Each row comes from the steps of one walk. Every step used is in the known rows, and no mark comes twice. Write the walk behind each row, first mark first.
In the rows, zero is written as 128.
Known rows
d, u, l, r, s: [162 150 124 199 170 129 133 129 127 183 105 142 124 151 151 155 145 124
  88 179 129  98 146 175 206 141 169 141 136 142  97 144 116  92]
r, v: [170 127 128 157 156 155 126 143 109 126 135 141 132 182 127 135 150 146
 106  95 138  99 131 143 148 112 131 142 125 139 127 150 124 166]
h, v, r, l, u: [179 110  72 141 133  89 114 132  68 152 119 121  99 106 152 167 144  56
  48 142 132  87 117 116  78 124 138 154 129 147 114 179 112  50]
q, v: [157 126  89 153 145  94 118 149 103 131 126 124 110 113 150 120 165  96
  89 143 134 102 132 141 151 139 104 145 108 134 110 153 115 174]
v, r, l, u, d, q: [210 116  70  38 119 102 105 163 110 143 142 120 115 118 151  99 150  57
  50 146 115 107 140 144  89 134 100 153 144 115 131 154 126  45]
r, k: [181 126 129 162 128 141 121 149 112 135 131 136 114 157 140 189 147 172
  79 140 136  99 136 150 159 129 124 137 136 126 132 136 124 206]
s, r, v, q, d, u: [ 79 129 123 190 222 194 130  97 122 110 118 132  99 160 140 139 140 108
 165 126 117  98 164 129 144 113 136 149 120 155 130  77 171  98]
v, q: [132 124 101 178 147 154 127 133 112 123 137 119 125 144 144 154 138 120
 145 119 117 104 151 162 159 124 104 129 124 126 119 117 131 179]
l, u, d, q, v: [166 116  66  57 135  80 120 171 118 132 143 114 107 124 154  53 165  48
  97 179 116 100 135 140 146 130 103 157 115  81 108 122 108  66]
q, v, r, l: [202 121  61 132 121  76 109 143  90 140 119 123 110  93 159 117 168  75
  32 130 132 112 131 133  97 150  97 146 116 161 127 187 130 144]
u, d, q: [179 122 115  61 137 126 115 164 126 128 153 124 130 140 139 124 158  81
  97 147 116 113 142 162 151 135 103 148 136  93 123 123 131 157]
v, q, d, u, l: [111 134 107 211 196 179 130  95 119 150  98 112  89 127 167 177 137  96
 154 150 111 131 159 161 157 133 111 141 135 128 103  71 136  85]
u, d, q, v: [177 122  85  55 128  81 115 168 119 124 143 117 123 123 151  81 174  51
  88 165 111 117 138 153 153 144  98 155 115  91 117 127 127 150]
s, r, l, t: [ 90 129 123 152 179 105 119 154 129 135 110 155  88 109 118 144 146 115
  83 129 139  94 137 143  84 149 136 139 132 164 127 191 106 168]
v, q, d: [127 121  98 168 168 188 123 137 105 119 126 112  99 149 142 196 133  90
 139 144 121 115 156 160 161 125 112 134 122 119 114  79 141 174]
v, q, d, u, l, r: [115 143 112 211 202 175 138  97 120 155  98 115 101 127 159 168 135  94
 141 157 112 119 157 175 215 129 129 142 137 127 102  80 129  82]
s, r: [101 127 127 159 193 131 121 143 130 131 118 149 105 126 145 161 145 131
 100 130 136  63 145 124 123 132 112 135 129 134 116 152 122 189]
q, d, u, l: [137 140 124 184 192 162 124 104 120 159 100 125  82 115 160 188 149 104
 106 155 131 129 148 149 145 137 120 149 141 141 101 100 124  89]
d, u, l: [143 141 126 197 172 132 125 103 127 162 109 132 106 113 159 146 153 131
 111 132 126 118 143 148 142 135 110 143 141 148 105 140 111  96]
h, v, q: [117 116  97 184 149 129 128 126  86 125 132 113 122 144 147 183 145  73
 140 140 110  98 131 146 153 122 136 138 118 117 110 114 129 160]
u, l: [143 134 119 180 167 134 128 138 130 161 101 136 108 139 164 173 144 143
  93 131 132  94 138 145 137 136 107 129 141 110 107 146  94 159]
n, t, l, u, d: [150 120 107 136 106 117 109 145 100 116 184 136  89 136  91  36 147  86
  85 142 107 112  95 173 134 131  94 148 152  97 144 151  89  92]
h, v: [146 120 115 163 151 115 123 132  83 135 132 126 113 128 138 191 154  78
  93 143 132  93 118 132 140 128 143 149 121 128 105 146 115 165]
r, l: [144 127 119 148 130 115 118 141 113 151 132 137 119 113 140 158 147 111
  92 112 135  98 135 150 138 140 111 138 133 169 132 172 124 150]
n, t: [149 128 122 149 139 142 117 136 108 138 136 136 117 130 102 103 151 128
 104 120 118 114  94 174 153 134 111 142 142 131 111 145 109 184]
v, r: [215 124  90 145 146 146 111 140 100 125 133 122 118 127 141 165 150 122
  48 120 133 112 135 142 101 128 107 141 134 136 115 160 125 188]
k, r: [181 139 133 149 155 140 143 150 126 131 143 137  94 141 134 135 147 132
  42 125 141  88 130 145 153 126 105 138 123 124 116 145 107 179]
l, r, v: [172 134 132 159 162 154 134 149 110 131 133 141 142 180 119 124 144 146
  93  99 140  84 126 158 203 110 146 142 126 134 125 160 120 161]
r, l, t, n: [144 136 133 151 129 108 114 161 117 131 145 144  97 113 101 142 130 109
  59 121 134 119 130 179 103 152 185 135 137 161 162 190 102 167]
v, r, k: [235 124  97 152 123 146 112 146  97 126 129 132 113 153 141 198 150 166
  27 138 136 108 134 148 112 128 116 141 137 123 133 146 129 211]
q, v, r, l, u, d: [210 111  45 122 110  68 108 145 101 141 125 112 104  98 159  46 157  30
  31 169 132  96 135 131  85 141  83 161 122 133 130 191 113  64]
r, l, u, d, q: [153 118 101  50 123  98 116 162 124 151 146 127 117 124 145  93 147  65
 100 149 117  96 142 148 134 133 108 152 139 117 129 143 122  39]
q, v, r: [214 122  60 144 140  98 108 143  90 123 125 119 111 110 154 123 167  91
  37 141 131 112 130 135 104 135  99 148 113 130 111 162 121 179]
v, q, d, u: [130 131 107 188 175 185 123  98 103 119 133 107  99 120 141 167 142  80
 155 146 115 138 162 164 166 125 119 147 124 158 112  71 161 107]
d, q, v, r, s: [225 124  50  62 138  94 110 187  96 138 130 124 118 150 157 154 175  79
  36 177 117 121 135 156 123 145 150 143 105 103 103 125 139 151]
q, d: [155 125 118 142 172 168 119 147 103 130 125 125  96 133 138 205 143  96
  90 144 141 113 143 148 148 130 124 141 126 130 109 106 128 180]

Which walk is each row?
[157 132 123 154 180 201 154 143 121 110 134 125  88 205 133 143 130 116
  98 115 127  99 141 152 169 110 125 134 109 108 133  76 139 152]  k, r, v, q, d
[159 140 130 175 181 199 153 103 119 111 142 119  85 180 130 115 141 106
 111 118 118 124 147 154 174 111 127 148 112 146 128  72 159  90]  k, r, v, q, d, u
[137 143 120 192 200 162 122 115 120 145  97 124  63 115 130 172 147 104
  94 163 136 161 137 170 113 144 148 152 140 136  95 113 101 101]  q, d, u, l, t
[161 146 137 191 177 161 134 113 117 167  89 134  89 139 152 207 146 146
  74 179 131 112 143 166 214 135 148 154 148 124 114  97 124 111]  q, d, u, l, r, k
[142 144 121 202 179 131 125 112 125 149 106 131  87 113 129 129 153 133
 100 139 132 149 130 167 110 141 136 146 142 145 100 152  91 105]  d, u, l, t
[113 111  96 172 167 162 127 128  77 120 122 104  97 143 146 227 141  44
 135 160 117 111 136 145 155 123 145 144 114 110 107  77 140 156]  h, v, q, d
[160 122  70  53 112  63 110 179  97 110 181 127  92 120 141  58 173  48
  81 161 104 113 130 148 144 131 100 154 118  77 143 127 103  53]  t, l, u, d, q, v
[111 138 100 215 197 176 128 107 118 136  97 109  70 127 139 164 140  95
 143 160 117 163 151 182 125 139 139 143 135 125 100  82 114  93]  v, q, d, u, l, t
[163 133 122 169 156 168 154 141 128 114 143 129 112 204 133  99 138 146
 102  94 122  90 134 150 165 110 114 128 112 116 137 115 126 155]  k, r, v, q
[155 139 136 152 128 138 125 143  86 116 173 159 124 178  72  75 153 149
  89  81 111 108  80 189 211 119 142 144 142 126 159 160 108 155]  n, t, l, r, v
[143 136 120 189 186 196 137 100 101 119 132 118 122 169 124 132 137  99
 155 121 117 122 149 172 223 109 152 152 119 154 125  83 166  87]  l, r, v, q, d, u
[172 120  97  60 142 123 119 170 123 132 150 121 116 139 142  96 147  77
 105 159 119 100 141 149 141 121 112 151 135  84 113 120 111  72]  l, u, d, q
[ 85 122 111 148 178 104 125 145 127 155 109 152  91 105 153 130 136 114
 102 133 135  47 141 109 108 130 116 140 136 156 123 174 109  70]  s, r, l, u
[134 133 115 164 159 184 132 144  84  97 164 137 109 193 113 165 137 108
 121 102 114 108 142 177 216 111 147 135 121 111 158  92 138 144]  t, l, r, v, q, d
[192 117  47 134 129  69 110 147  89 147 117 119  95  94 162  94 159  71
  43 144 134  95 129 123  87 136 103 151 117 153 118 185 110  60]  q, v, r, l, u
[123 136 116 208 199 197 136  93 122 141 100 117 100 177 159 148 138 117
 163 122 116 129 157 153 160 119 130 142 131 131 119  69 142  68]  r, v, q, d, u, l
[185 116  86 145 133  93 111 142  69 130 122 126  96 108 120 180 157  57
  26 137 135 134 107 148  56 143 162 154 128 155 118 194 109 147]  h, v, r, l, t
[167 137 136 135 132 112 142 148 130 150 136 143  92 125 138 132 145 114
  39 114 139  85 128 147 143 140 102 137 126 157 133 171 115 143]  k, r, l
[158 139 129 157 151 133 115 165 117 115 151 138  97 131  96 146 130 125
  65 131 137 121 130 178 109 138 186 133 133 129 143 165  94 199]  l, t, n
[136 123 103 146 138 109 121 145 108 158 127 133 103 114 146 132 138 108
  99 125 139  83 137 138 130 127 112 140 135 160 123 170 108  65]  r, l, u
[157 116 104 134 122 107 118 143 122 151 137 126 111 121 143  80 138  66
  88 152 136  88 142 143 124 132  97 152 140 140 131 178 110  70]  r, l, u, d
[166 140 135 156 138 137 126 151  91 110 174 157 127 177 107 133 150 144
  77  81 128  96 126 163 202 113 142 140 130 132 159 163 116 153]  t, l, r, v
[214 124  55  60 146  93 109 167  95 123 131 118 115 113 158 135 177  84
  52 137 115 122 129 139 114 137 110 146 115 108 107 131 133 149]  d, q, v, r
[ 81 118 116 168 218 194 132 131 125 111 109 135 100 188 140 169 130 118
 153 122 125  77 158 128 141 115 135 135 119 118 132  84 152 164]  s, r, v, q, d
[161 129  85  72 147  86 119 169 106 132 134 124 116 116 153 128 177  90
 102 137 118 114 129 147 160 140 117 144 110 109 111 121 124 145]  d, q, v
[143 130 107 151 135 120 113 154  90 118 174 140  86 127 126 142 143 122
  89 116 127 100 129 143 135 118 114 136 131 123 139 148  93  89]  t, l, u
[114 122 105 190 177 160 125  90  75 122 129 102  96 118 144 199 147  35
 152 163 110 131 143 149 160 122 146 157 117 150 103  68 159  93]  h, v, q, d, u
[123 136 113 190 200 194 146 138 118 146  87 124 117 201 154 170 129 125
 135 129 122  92 145 163 212 116 145 131 130  88 116  88 119 129]  u, l, r, v, q, d
[197 124  56 139 130  72 109 154  90 127 119 122  92  92 128 105 170  72
  22 139 138 144 121 156  65 155 124 152 115 161 123 199 108 154]  q, v, r, l, t
[143 141 130 152 124 121 116 146  88 124 173 154 110 126  80 101 156 128
  78 108 108 112  84 196 207 135 124 140 147 123 142 159  98 170]  n, t, l, r
[136 129 116 187 180 203 128  98 104 113 133 114 111 169 132 138 141 101
 165 115 118 139 156 158 169 111 135 151 119 158 128  73 169  92]  r, v, q, d, u
[226 124  85 147 137 144 109 161 100 138 132 132 121 166 138 188 146 113
  34 160 136 108 143 157 108 135 147 136 124 131 110 152 129 188]  v, r, s
[ 96 128 103 212 189 156 135  84  94 151  94 107  84 126 172 209 144  49
 150 171 106 127 141 147 152 131 144 150 129 119  97  67 133  66]  h, v, q, d, u, l
[243 116  49  45 117  89 104 188 108 130 140 115 125 157 153 107 173  39
  24 204 113 123 144 161 117 150 133 153 110  86 113 131 140 156]  u, d, q, v, r, s
[137 123 108 169 176 202 132 136 105 113 127 117 114 195 132 167 134 109
 148 115 125 112 150 152 164 111 134 135 118 120 129  81 149 156]  r, v, q, d
